Known rows, with every step that occurs:
tozas, pelo, sinod, tuluna, mikama: [-46.9 -38.5   1.6  -4.3 -22.0 -13.6  53.1 -34.3   1.7   3.9  -8.1  12.2
  -0.7 -34.2   3.0  -1.8   2.2 -20.3 -18.7 -13.3   5.2 -21.7 -29.7]
sinod, tuluna, mikama, zodig, pelo: [ 28.5  58.4  23.4  -9.2  -3.9   4.5 -48.3  -5.2  -6.5  33.3 -14.0  16.1
 -20.1 -21.5 -39.8   0.1  -6.8  27.4 -34.6 -14.7  36.8   8.4  13.2]
pelo, tuluna: [ -4.6  22.9 -15.0  14.9 -13.0   2.5   3.1  40.6  32.8 -31.1  -2.0  -4.6
  -1.4  52.0  -3.9 -40.6   6.7   4.6 -21.0  18.2  -6.1  17.1  51.9]
zodig, pelo, tozas, tuluna: [ 17.9  -0.6   2.6 -10.0  -8.2 -18.5 -54.1   7.5   5.4 -65.3  12.9  -1.8
  14.7  38.2  18.5  -5.1 -35.0   1.9  26.9   9.3 -14.9  -6.5  -0.3]
zodig, pelo, sinod: [  8.3  47.2 -16.4  17.6   1.5  10.1 -50.0  17.3   2.2   2.4  11.6   2.8
  -2.2   4.6  -3.0   0.0  24.7  12.7 -12.4  13.9  18.2  19.6  -8.4]
sinod, tuluna, tozas: [-10.7 -18.0 -27.9 -30.9 -14.5 -14.0 -14.6   0.1   9.3  12.4  17.1  17.3
  24.9  42.0  21.5  25.8  46.9 -37.0 -27.2  13.4 -16.2  -6.6  55.2]
tozas, pelo, sinod: [ -8.6 -57.4 -22.1  17.8 -25.4   1.7  41.4  18.6  -3.3 -13.7  16.0   2.4
   3.5   5.0  -1.3   2.0  -9.2 -25.6  10.4  -3.4   8.6  19.1 -21.6]
tuluna, sinod: [-49.0  -2.5 -28.2   6.4  16.6  -0.5 -13.6   9.7  15.9   2.9   3.3  -9.2
  -1.3  -5.5  19.7  32.0 -46.2 -26.3 -15.5  33.3   6.7  -0.1  41.0]
pelo, sinod: [ -9.0   5.0 -37.1  14.0  -8.6   5.5   5.6  12.6   8.9   5.5  -4.6   3.2
  10.9   1.6 -10.3  -3.1  23.8 -12.1 -12.4  17.0   8.0  16.3  -0.5]
tozas, pelo, mikama, zodig: [ 60.1 -33.3   5.8  -1.3 -22.3  10.6  60.1  21.5 -24.7   0.6  11.7  -1.5
  -7.4 -22.1 -29.7 -19.5 -43.2   5.7  20.4 -17.1  14.4  44.0 -51.8]
tozas, tuluna, mikama, zodig, pelo: [ 23.0  47.8  47.1   2.3  -5.8  -3.1 -67.7   1.0  -5.8 -48.4 -13.2 -14.4
 -11.5 -14.9 -38.5  19.3  -2.2  32.0   9.9 -32.6  27.5 -10.8   5.4]
zodig, mikama, pelo, tozas, tuluna, sinod: [-34.0   4.4  34.2  63.6  50.3  -9.5   0.6 -59.4 -12.1 -23.3 -10.0 -17.1
  -4.6   4.4  28.7  14.7 -71.5   4.3  32.0   4.7  -1.4 -14.6 -33.6]
sinod, tuluna, mikama, zodig: [ 12.9  20.8   2.6 -16.4 -12.5  -4.2  -5.3  -7.3   1.6  36.4 -29.8  16.1
 -11.0 -18.2 -45.6  -1.2  -5.2   6.7 -24.1  -7.2  21.3  -3.4  22.5]
pelo, mikama, zodig: [ 64.1  29.8  -8.9  -1.3  -4.7  10.2  18.5  18.8 -12.4  25.6  -4.0  -2.1
  -0.4 -23.4 -38.9 -28.5 -11.4  30.8  -6.4   9.8  19.1  34.9 -35.1]
sinod, tuluna: [  7.3   0.1 -31.8 -20.9 -23.7 -12.6  -9.9  14.5  15.5  30.5  -4.4  22.1
   2.9  35.3   1.1 -10.3  -5.2 -23.3 -35.8  20.7  -1.2 -10.3  63.8]
sinod, tuluna, mikama: [-30.3  10.6 -19.2 -22.8  -4.0 -15.1  -0.7  -5.5  12.7  33.0 -23.3   9.4
 -10.6  -6.4   6.4   5.6   1.1  -0.3 -33.6  20.5  -5.9 -25.9  48.3]
zodig, pelo, tozas, tuluna, mikama: [-16.4   5.1  19.4 -10.1   8.5 -14.1 -46.9 -23.3   5.1 -59.5  -7.4 -13.1
   1.6 -10.9  12.5  10.3 -30.6  21.7  31.0   5.4 -20.9 -24.1 -14.1]
pelo, mikama, tuluna: [ 31.0  39.6  -7.3 -25.4   5.3   9.5  10.7  24.3  17.4  38.5 -12.6   2.6
   3.3 -20.8  -1.9 -59.1   9.2  24.4  -2.6  16.0 -15.0 -20.0  -8.5]
zodig, mikama: [ 19.6  22.7 -26.7  38.4   8.7   3.5 -13.2  -7.6  -2.7  21.1 -22.1 -19.9
 -25.8  26.3   8.1   7.5  -3.0  12.0 -17.0  28.9   8.1  24.6  25.0]
tozas, tuluna, mikama, pelo: [-30.1   1.6  18.1  17.4  28.7  -2.5   4.4  -1.7  -8.1  -4.6 -12.5 -12.7
 -14.0   1.4  -5.6  25.0   0.1  21.2  33.6 -21.3 -15.8 -33.9  43.6]
tuluna, tozas, pelo, mikama: [  9.4 -65.3 -11.1 -15.6   4.6   2.7  54.4   5.4 -20.2 -13.7  40.6 -16.6
  11.3  -5.8  36.4  18.3  20.6 -13.3  19.2  -3.7 -23.6  18.4 -42.9]

Rows:
[ 39.9  78.2   9.6 -18.2  16.1  15.4 -39.2  21.0   8.4  33.7   5.9   7.5
 -12.6 -22.2   4.7 -60.7  10.6  48.9  -6.7   8.6  -2.0 -12.9 -19.6]  zodig, pelo, mikama, tuluna
[-27.5  -1.3   3.6 -15.2  -2.9 -16.4 -12.5  -5.6  17.8 -43.4 -22.2 -23.4
   3.4  -6.3   4.6  22.7   3.7   1.2  10.5   1.3 -12.2 -47.4  41.5]  tozas, tuluna, mikama
[  4.4  14.4  46.7   3.5   1.5  -6.6 -59.7 -18.1  -1.3 -76.1   6.0  -2.2
  19.2 -10.3 -12.5  10.4 -78.1  -1.7  21.5  -4.7  20.4   6.2 -40.4]  mikama, zodig, pelo, tozas, tuluna, sinod
[-23.6 -17.3  -6.8  12.4  31.0   0.4  37.3 -25.4 -12.5  65.7 -12.1  23.2
  -9.8 -10.8   0.4 -10.0 -37.3  16.4  14.7   6.8 -23.2  -9.3  -1.1]  sinod, tuluna, mikama, pelo, tozas
[ -1.1 -46.4 -10.6 -19.8 -26.1 -23.6  -9.6   3.7  12.0 -66.4  -4.9  -2.3
  29.9  36.7   6.4  -7.5 -37.2 -20.2  34.3  18.3 -31.4 -18.3   9.5]  pelo, tozas, tuluna
[-25.5 -76.7 -11.2   5.0 -13.6   2.5  42.8  -2.0 -11.3 -29.5  39.0  -3.7
  24.8   7.0  21.7  39.7  46.5 -41.9  11.6 -12.7  -5.8  26.5 -32.9]  tuluna, tozas, pelo, sinod
[ 17.0  43.9   1.0  16.3  13.2  11.7 -19.8   2.9  16.1  42.4 -35.9  -4.7
 -22.4  13.1  -0.6 -32.2   7.4  12.3  -6.6  14.1   0.1  -4.2  24.4]  zodig, mikama, tuluna
[-12.5 -81.7 -15.8 -28.6 -25.9 -13.9  29.3   7.0  -6.7  -8.4  34.3  15.7
  18.1  38.8  32.9  31.7  19.0 -58.2  -9.2 -17.8 -20.8  -2.0  32.2]  sinod, tuluna, tozas, pelo
[ -6.8  41.5  14.0  49.3  30.6   6.1  10.8 -63.9 -26.1  60.4   2.4  12.6
  -1.7  17.5  19.4  18.2  89.0   8.1 -21.6 -18.6  14.1   4.2 -25.4]  zodig, mikama, pelo, sinod, tuluna, tozas
[-18.7 -57.4  11.0 -12.2 -11.5   9.5  30.6   8.0   4.0 -13.6  22.2   6.5
  32.6  -6.2  13.8   4.2  56.6 -41.7  19.3 -24.2 -13.6  -3.8 -35.5]  mikama, tuluna, tozas, pelo, sinod
[ 24.9 -24.9   5.0 -17.9  -5.1   4.3  49.3  21.8   5.5  17.7   6.9   3.5
  -5.1 -21.3   2.5 -55.5 -25.4   2.0  21.8  -7.7 -16.9 -12.2 -30.9]  tozas, pelo, mikama, tuluna
[  8.3   6.1  29.5  -9.7 -14.2  -7.7 -17.4   2.5   4.2 -45.3 -32.5 -12.5
   3.8 -17.5 -42.2  19.1  -5.4  13.7  11.5 -20.8  12.6 -18.9  17.3]  tozas, tuluna, mikama, zodig
[ 21.2 -46.4 -20.2  -5.7  -6.1   2.5  57.7  20.5 -11.9   2.6  20.1  -6.3
  -7.5  -8.3  12.7 -18.3 -37.4  -1.0  17.4   1.3 -14.4  17.3 -29.0]  tozas, pelo, mikama
[ -5.7 -25.3  26.5  24.0   6.7   8.4  26.1 -41.6  -6.5  -3.8  -1.4  -9.2
   4.8  -4.3  18.3   8.1  62.6 -20.4  10.9 -26.5   5.4   6.3 -68.8]  zodig, mikama, tuluna, tozas, pelo, sinod
[-43.7  18.9   1.5  -7.6  17.2   8.7 -27.2  15.4  34.0  21.4  -9.1   3.0
   1.8 -20.4   9.7  -0.3 -36.0 -23.6  -9.7  22.3  -0.1 -29.0  38.4]  mikama, tuluna, sinod
[  0.9  43.3   8.2   9.0   8.8   8.6 -53.9  16.4  13.4 -49.1  37.3  -7.6
   1.6  55.5  28.2   2.9  61.1   9.9 -14.9   4.7  -7.6  30.7  26.4]  zodig, pelo, tuluna, tozas
[ 11.9   5.0  -2.2   4.2   0.5  17.2  -4.0  14.7  -4.0  21.7 -32.8  -7.2
 -19.2 -28.7 -48.2  20.6 -12.4  20.6   4.9  -4.5  20.5  24.3   8.2]  tuluna, mikama, zodig
[-29.0  13.7  -4.2  15.4  30.0   7.0  19.4  -6.6  -9.5  72.3 -11.1  16.6
 -24.4  -5.4  -5.5   5.1  -5.2  16.1  -9.0  -5.4  -0.9 -22.9  49.2]  sinod, tuluna, mikama, pelo
[  5.3 -49.1  -8.0 -35.9 -10.0 -17.8  53.0 -20.2 -18.0  -1.2  41.8   7.4
  19.9   6.5  40.5   3.2  20.1 -20.0 -12.4 -12.3 -23.4  -7.7 -32.1]  sinod, tuluna, tozas, pelo, mikama
[ 13.9  66.9  24.8  25.4  11.9  22.7 -31.6 -11.4 -14.0  13.7 -16.1  -2.7
 -13.8 -52.2 -49.0   8.6  19.8  46.4 -10.3 -11.5  48.5  33.6 -52.7]  tuluna, mikama, zodig, pelo, sinod
